Each row was made from one walk, in order. Every step used is in the known rows, and no mark comes twice. Write each row's walk.
Known rows:
padeb > fugin: [  7   0  -7  -3   2   3  -4  -5  -9   2 -11  -2   4   4  -9  -8 -13   1
   2 -19   8  -2 -14   2   1   3  14  -5   1  -2   2  -4  -1  22  -1]
buget > pitan: [ -6  -4  -4   2  -1  -6  -3   8   5  -2  -7  -3  -2   3  -9   3  -6 -12
  -1 -19  -3  -9  -8  -1  -4   1   1  -8   2   3  -5  -4   0  -4   6]
fugin > padeb > rimi > muni > pitan: [ -2   7 -20  12   0  13  -7   0   0  -1   0   0   4  -4 -11   1  -6   7
   2   8  -5  -4   1  -6  -1   3 -14  -2   0  -3   1  -5  10   2   8]
padeb > fugin > rimi > notem: [  3   9  -8   1   2   4  -5   8  -1  13  -6   0   3   3 -14   1  -3  -8
   2  -9  11   1  -6   1   6  15  14  -3  -1   0   0   1  -1  12   0]
rimi > fugin > padeb > muni > pitan > buget: [ -5   3  -9   2   2  15 -11   0  -6   7  -6  -2   6 -10  -7  -4 -12   0
   4  -4   1  -6  -2  -1   1  -9 -15  -3   0  -1   3   4   3  21   3]
reneban > noku > pebem > fezegas: [  8  -5  -8   5  -5   3  -4  -7   5  -6  -2  -2   0   0  -3 -13  -8   4
   1 -23  -3   5  -8   2  -6  -4   3  -8   0  -2   6   2   6  -7  11]
notem > rimi > fugin > padeb > muni > pitan: [ -1   5 -16   5   0  13  -7  -4  -3   7  -4   0   7   0 -10  -7  -8   6
   3   4  -2  -5  -2   0  -3  -1 -10  -1   1  -1 -10   3   7  19   0]
noku > reneban: [  7  -2   0   4  -5  11  -4   2  -3   1   0  -4   3 -14  -5  -6 -13   3
  -2   3   0   1  -7  -1  -5  -8  -4  -9  -3   0  -6 -12   2  -5   7]
fezegas > pitan > muni > padeb > fugin > rimi > notem: [  2  11  -8  -2   0   2  -4  14   4  15  -6   0   4   1 -13  15  -6  -8
   2   3  12  -2  -3   3   8  11   7  -1   1  -1   6   0  -1  18  -1]
pebem > fezegas > pitan > muni > rimi > fugin: [  3   5 -13  -8   1   7  -7  11   0   4 -10  -4   4   5  -3  -2 -10   5
   4   5  10   2  -7  10   4   7  -7  -3  -1  -6   5   5   0   1   3]
padeb > fugin > rimi > notem > fezegas > pitan: [ -8   3  -4  -1  -2  -9  -3  18   8  13 -10   2   5   7  -6  13  -9  -6
   6   3   5   3  -2  -2   5   5  -2  -5   0  -2  -9   8  -4  36  -9]
pebem > fezegas > pitan: [ -3  -2  -5   2  -6  -7  -3   5   8  -7  -8  -1   5  14  -1   6 -12   3
   4   3  -1   3  -2   4  -1   1 -12  -7   2  -3   2   3  -1  18 -11]
notem > rimi > fugin > padeb > muni > pitan > buget: [ -5   2  -9  -1   3  12 -11  -1  -6   8  -5  -1   6 -11  -8  -8 -10  -2
   4  -5   0  -7  -1  -2   1  -6 -11  -1   1  -1  -1   6   2  22   4]
reneban > noku > pebem: [  2  -1 -11   2  -1   9  -5   2  -5   7  -3  -1  -5 -20  -6  -7  -9  -6
  -3 -39  -8   4 -12   1  -8  -8   0 -10   2   3   3  -5   6  -1   9]
padeb > fugin > rimi > muni > pitan: [ -1  11 -22   7   0  11  -6   0   1   5   1  -1   3  -1 -11   3  -9   5
   2   4  -1  -3  -3  -4  -1   1  -5  -3  -1   0   0  -6   8  10   6]
pitan > muni > rimi: [  1   6 -12  -7   4 -13  -8   6   2   6  -4   0   2  -3  -6  -6  -2   2
   1  -4   3  -5  -8   4  -2   2 -10  -1  -6  -5  -2  -4   4   1  13]
pebem > fezegas > pitan > muni > padeb: [  1   4  -6  -1  -7  -2  -2   1   9  -5  -3  -1   2  -4  -6  18 -10   2
   1  15   0  -4  -1   6   3  -6 -17  -1   0  -3   8  -8   5  10   2]
reneban > noku: [ -2   0 -13  -2  -2   1  -6  -5  -9  11  -1   1  -3  -1  -4   4 -12 -10
   1 -28  -2   1 -10  -2  -7  -5  -7  -6  -1   0  -1   2   9  18  -8]
pitan > muni > padeb > fugin: [  9   4  -8  -5  -1   3  -3  -5  -4   2  -9  -2   3  -2 -10   6 -13   2
   1  -4  10  -6 -11   4   4  -3   8  -1   1  -3   9  -9   1  21   5]
muni > rimi > fugin > padeb: [  1   6 -11   4  -1  22  -8   6  -4  -2  -5  -1   5  -3 -11  -5  -1   0
   2  14   7  -1 -10   0   4   5  -6  -2  -1  -1 -12   2   2   8  19]
fezegas > pitan > muni > padeb: [ -2   6  -6  -2  -5  -1  -2   4   6  -2  -3  -1   1  -9  -7  21 -10  -1
   0  13  -1  -4  -2   5   3  -6 -18  -1   0  -1   6 -11   5  12   1]
pitan > muni: [  4   3  -4  -6   0  -7  -5   9  -2   5  -3  -2   1 -11  -7   7  -9  -6
   1  -8  -3  -2  -6   9   2   2  -6  -4  -6  -2  11  -9   3   6  14]
padeb > rimi > muni > pitan > buget > pebem: [ -7  -3 -11   1   4  -6  -8  -8   0  -3 -12  -3   1 -15 -11  -9  -7  -9
   0  -3 -11  -8  -3  -8   1  -4  -3  -2  -2   1   3  -6   5 -12   0]
fezegas > pitan: [ -8   1  -6   0  -2  -4  -3  10   2   0  -9   0   3   4  -4  10 -12  -3
   3  -3  -4   2  -3   4  -1   0 -15  -7   3   0  -1  -2  -1  24 -14]
pebem > fezegas > pitan > muni: [  3   2  -3  -6  -4 -11  -4  13   7   2  -5  -2   4   2  -3  16 -13  -3
   4   3  -2  -1  -1  11   1   1 -12  -5  -3  -5  15  -3   0  15   8]
buget > pebem: [ -4  -5  -7  -1   1 -11  -4  -9  -1  -7 -14  -3  -1  -9 -10 -12  -4 -11
  -2  -8 -12  -2 -10  -3   0   1   4  -4  -5   3  -6  -8   4 -15  -4]
rimi > fugin: [  1   1 -10  -2   1  19  -5   4 -11   0 -10  -5   1  -3  -7  -7 -11  -1
   3  -8   4   6  -9   7   5   8   1  -6  -1  -1   1   1   0  -1  -5]
notem > rimi > fugin > padeb > muni > pitan > fezegas: [  4   3  -4  -1   4   5  -8  14  -3   3   2   2   1  -3 -10   2 -12   2
   4   1   3   0   3  -3   8  -7  -4  -4  -4  -3   4   6   2  13  16]
muni > pitan: [ -6   3 -16   6   1   1  -7  -4   1  -4  -2   1   1  -2  -9  -6  -8  10
   2   2  -5  -4   0  -5  -3  -6 -14  -4   1   0  -7  -2   7   7  -5]
notem > fezegas: [ -5  -5  -1   1  -1 -10  -5   3   2   3  -5   2   1  -5  -6 -10  -3  -3
   5  -7  -3   5  -6  -7   3   1   0  -5  -9  -3 -19   4   1  13   5]
pitan > fezegas: [  3  -1   3  -2   4  -4  -7  15  -4  -4   2   1  -4  -5  -8   2 -12  -4
   3 -13   1   4  -2  -3   8  -6  -1  -8  -7  -2   9  -2   0   3  15]
padeb > rimi > muni: [  3   4 -12   7   0  10  -4   3  -7   3  -5  -3   4  -6  -9  -1  -7  -7
   1 -17  -4   3  -7   1   0  16  -2  -4  -5  -5  10 -11   7  -7   7]
rimi > notem > fezegas > pitan > buget > pebem: [-11  -5  -3  -3   1 -17  -6   4   3   2 -17  -2   0 -12  -8  -2  -7 -15
   2  -3  -8  -2  -2  -5   5  -4  -3  -3  -4   2  -3   2  -1   0  -6]
rimi > muni: [  2   4 -14   6  -3   8  -3   7  -9   2  -4  -4   0  -9  -5   0  -8  -5
   0 -17  -5   7  -6   7   2   9  -7  -4  -9  -3   8 -10   8  -8   9]
rimi > notem > pitan > buget > pebem: [ -9  -5  -4  -6   1 -14  -7   1   0   2 -15  -2  -2 -16 -11  -7  -6 -14
   0 -13  -7  -4  -3  -4   5  -1   3  -1   0   2   1   2   1  -3   1]
fezegas > pitan > muni > padeb > fugin > rimi: [  3  12  -8  -4   1   6  -5  -1   7   9  -1   0   8   3 -15  14  -9 -10
   1   8   6  -8 -12  -4   1   4  12  -3   3   1  -2 -10  -1  35   5]
fugin > padeb > muni > pitan: [ -1   5 -15   9  -1   9  -6  -4  -1   5  -3   0   7   2  -9  -2  -7   7
   2   2  -3  -5  -2  -1  -4  -6 -14  -3  -1  -1  -8  -1   8  20   0]

Write each row's walk:
[  2   3  -7   4   5   2  -8  16  -1  -2   4   1  -2  -5 -10   7 -13   3
   3  -2   0   1   5  -7   8  -5  -7  -6  -5  -4  14  -1   4   0  17]  padeb > rimi > muni > pitan > fezegas
[-10  -6  -2  -3   3 -15  -7   3   4   2 -17  -2   2 -11 -10  -3  -6 -15
   2  -3  -7  -4  -2  -8   4   0   0  -2  -2   1  -2   2  -1   1  -7]  padeb > rimi > notem > fezegas > pitan > buget > pebem
[ -7  -6  -4  -3   3 -11  -7  -7  -2  -5 -14  -3   0 -16  -9 -12  -6 -14
  -1 -10 -11  -5  -8  -5   1  -4   1  -3  -4   3  -1  -6   2  -9  -1]  pitan > buget > pebem
[  2   1  -8  -1   5  21  -6   0 -10   0 -10  -5   5   1 -10  -9 -10  -2
   3  -8   4   2  -9   1   3  15   6  -6   3  -3   3   0  -1   1  -6]  padeb > rimi > fugin
[  3   7 -10   2  -1  20  -8  10  -3   1  -4  -2   5  -5 -12  -1  -2  -1
   2  15   7  -2  -9   3   5   5  -7  -2  -2  -1  -7   1   2   8  24]  pitan > muni > rimi > fugin > padeb
[-10  -5  -4  -4   2 -12  -6  -1   1  -3 -16  -3   1 -12  -8  -3  -9 -14
   0  -5 -11  -5  -6  -3   1  -6  -5  -4  -1   3   0  -4   0   0  -7]  fezegas > pitan > buget > pebem
[ -4   6 -21   9  -2   7  -5   2  -2   0  -1  -1   0  -5  -7   0  -9   9
   2   0  -5   0   1  -1  -1  -2 -16  -3  -3  -1   2  -5  10  -2   3]  rimi > muni > pitan
[ -6  -3  -3  -2  -2   0  -9   6   2   3  -6  -1   2  -6  -1   3 -15  -6
   4 -16  -2  -1  -2   0  -2 -10 -14  -7   4  -1  10   5  -1  22   0]  reneban > noku > pebem > fezegas > pitan > buget
[  3  -6  -6   5  -4  -5  -6 -13   8 -11 -10  -3   6   5  -7 -14  -5   1
   3   4  -4  -4  -4  -3  -1  -5   0  -3  -4  -3   1   3   5  -5   8]  fugin > padeb > muni > pitan > buget > pebem > fezegas
[ -2   2  -3   1   1  -7  -5  11   5  14  -6   2   3   0 -11  -3  -1  -7
   5  -3   7   5  -5  -7   8   9  13  -3  -8  -3 -16   8  -1  18   6]  padeb > fugin > rimi > notem > fezegas
[  2   6 -10   2  -3  17  -7  11   2  -2  -5  -2   6   2  -9   4  -4   2
   4  22   8  -1  -7   3   5   4  -9  -2   0  -3  -4   4   1  13  21]  pebem > fezegas > pitan > muni > rimi > fugin > padeb
[  0  -6  -5  -2  -2 -16  -7  -6  10  -7 -12  -1   2   4  -6 -16  -3   1
   3  -3   1  -2  -2  -2   3   1   3  -1  -2  -5   2   9   2 -11   7]  muni > rimi > notem > pitan > buget > pebem > fezegas
[  4   5 -11  10  -1  17  -5   5  -6   1  -3  -3   5  -7 -11   2  -4  -8
   1  -7  -3   2  -7  -1   1  15  -3  -3  -4  -4   7 -10   7  -3  17]  fugin > padeb > rimi > muni
[  8   4 -12  -2  -2   8  -2  -8  -8   2  -8  -1   3  -3 -10  -1 -11   1
   1  -9   8  -2 -11   2   3   3  10   2   0  -3   3  -7   3  15   4]  notem > rimi > muni > padeb > fugin
[ -1   6 -16   8  -1  16  -6  -2  -3   6  -5  -2   7   2  -9  -2  -9   8
   2   5  -1  -4  -3   1  -2  -4 -13  -3   0  -1  -6   2   7  18  -1]  rimi > fugin > padeb > muni > pitan
[ -5   5  -6  -4  -2  -4  -7  15   4  15  -5   2   0  -3 -14   5  -4  -8
   3 -14   4   0   0  -1   5  14   5  -3   6  -2  -4   8  -1  23   6]  fugin > rimi > notem > pitan
[  1  -8  -2   0  -2 -12  -7  -8   8  -8 -12  -2   4   4  -8 -14  -4  -2
   4  -5  -1  -3  -2  -4   3   5   8  -2   0  -5   6   7   1  -8   5]  padeb > rimi > notem > pitan > buget > pebem > fezegas
[  4   2  -6  -6  -4  -8  -4  14   7   7  -4  -2   1  -4  -3  18 -14  -4
   2  -7  -2   0  -3  10  -2  -3 -11  -6  -1  -4  18  -2   2  15  11]  reneban > noku > pebem > fezegas > pitan > muni
[-12  -2   0  -3   1  -7  -8  15   1   8  -9   1   2  -9  -3   5 -11  -8
   6  -7   1   1   2  -2   6  -4 -14  -5  -1  -2   0   8  -4  27  -4]  rimi > notem > fezegas > pitan > buget
[  3   6 -14  -8   4   9  -7   9  -6   6  -9  -4   2  -2  -5  -6  -8   2
   3  -1   9   1  -9   9   4   8  -4  -2  -3  -5   2   2   1  -3   6]  pitan > muni > rimi > fugin
[  4   8  -8  -2   4   7  -7  -5   1   8  -2  -1   7   5 -16  -1  -6 -11
   1  -6   5  -6 -16  -6  -1   9  20  -5   1   2  -7  -8  -1  29   5]  padeb > fugin > rimi
[  1   1  -2  -6  -1 -10  -4  15   5   5  -4  -4  -1  -6  -8  14  -9 -13
   0 -12  -3  -9  -6   7   0   1  -3  -6  -3  -1  11  -8   1  -1  19]  buget > pitan > muni
[ -6  -1  -5   1   1 -15  -6  12   5  11  -8   3   1  -2  -5 -11   2   0
   5  -5   6   6  -2  -5   6   6  -2  -1  -9  -5 -20  12   1   4   4]  muni > rimi > notem > fezegas
[  2  -9  -3   1  -2 -11  -6 -13   6 -14 -10  -3   3   3  -5 -17  -5  -1
   2  -3  -4  -1  -6  -2   0  -2   3  -4  -5  -2   3   1   3 -13   5]  pitan > buget > pebem > fezegas
[  2   4  -8  -2  -7   1  -2   2   8   0  -2  -1  -1  -9  -5  20 -11   0
  -1   5  -1  -3  -2   5   0 -10 -15  -2   2  -1  10  -7   6  10   6]  reneban > noku > pebem > fezegas > pitan > muni > padeb
[ -2  -3  -8   2  -6  -2  -3   7   8  -2  -7  -1   2   7  -1   6 -13   1
   2 -10  -4   4  -3   4  -5  -4 -10  -9   5  -2   5   3   1  16  -5]  reneban > noku > pebem > fezegas > pitan
[  2   1  -4  -6  -4 -15  -3  11   9   0  -8  -3   3   0  -4  15 -12  -5
   3   5  -4  -2  -2   9   2   0  -9  -4  -3  -4  15  -4   1   9   7]  buget > pebem > fezegas > pitan > muni
[-11  -3  -3  -3   2 -15  -7   4   6   4 -14  -1   2 -11 -10   0  -6 -18
   1   2  -7  -4  -4  -7   5  -1   1  -3  -3   3  -5   1  -1   4  -4]  fugin > rimi > notem > fezegas > pitan > buget > pebem
[ -8  -6  -3  -6   1 -14  -8  -3   0  -1 -14  -2  -1 -16 -11  -9  -7 -14
   0 -13 -10  -6  -6  -5   2  -4   2  -2   0   2  -1  -1   1   0   3]  notem > pitan > buget > pebem
[-10  -2  -3   0  -3 -12  -3  14   7   4  -9   2   3   3  -3   9 -10  -4
   5   2  -4   4  -2  -2   2  -1 -12  -7  -1  -2 -12   4  -2  30 -10]  notem > fezegas > pitan
[-10  -1  -3   1  -3 -11  -3  20   7   8 -11   2   2   3  -3  11  -9  -3
   6   2   1   6   2   0   5   3 -12  -5  -2  -2  -9   8  -3  25 -12]  rimi > notem > fezegas > pitan
[ -9  -4  -9  -1   3 -10  -8  -9   0  -5 -12  -2   0 -15 -10 -11  -7  -8
   0  -2 -11  -7  -4  -8   1  -9  -4  -2  -2   4  -2  -4   4  -8  -2]  muni > pitan > buget > pebem
[ -1   4 -10  -7   4 -16  -7  11   7   7  -5  -1   1   0  -6  -1  -2  -3
   0  -7   3 -10  -8   3  -3   1  -8  -2  -3  -4  -3  -3   2  -3  17]  buget > pitan > muni > rimi
[  0   1  -4   1   5  -3  -8  14   0  -5   4   2  -4  -4  -9   3 -12   5
   3  -1   1   1   4  -7   7 -12  -8  -7  -4  -2   7   1   3   5  13]  muni > pitan > fezegas
[  1   4  -7   3   3   1  -7  18  -2  -2   4   1  -5  -7  -8   7 -13   4
   3  -3   0   4   5  -4   9  -8 -10  -6  -7  -3  13  -1   5  -1  17]  rimi > muni > pitan > fezegas
[  2   3  -8  -5   2  19  -6   3  -4   3  -8  -4   4  -4 -12   3 -12  -1
   3   0   6  -2  -6   2   6  12   2  -2   6  -5   8   0   0   7   0]  notem > pitan > muni > padeb > rimi > fugin
[ -5   1  -2   2   0  -8  -5  12   6  12  -4   3   2  -3 -10  -3   1  -8
   5  -2   4   6  -3  -8   7   9   7  -3  -9  -2 -19   8   0  12   5]  fugin > rimi > notem > fezegas
[ -6   4 -11   6   2  12 -11   2  -4   2  -1  -1   4 -14 -10  -1  -9  -1
   3   0  -3  -6   1  -7   2  -5 -16  -3   0  -1   6  -1   5  12  12]  fugin > padeb > rimi > muni > pitan > buget
[  2   3  -7   2  -2  23  -7   3  -7  -2  -3  -1   5  -8 -13  -7  -2  -6
   3  10   3   0  -8   0   5   9   1  -1   1   2 -13   3   1  11  18]  notem > rimi > fugin > padeb
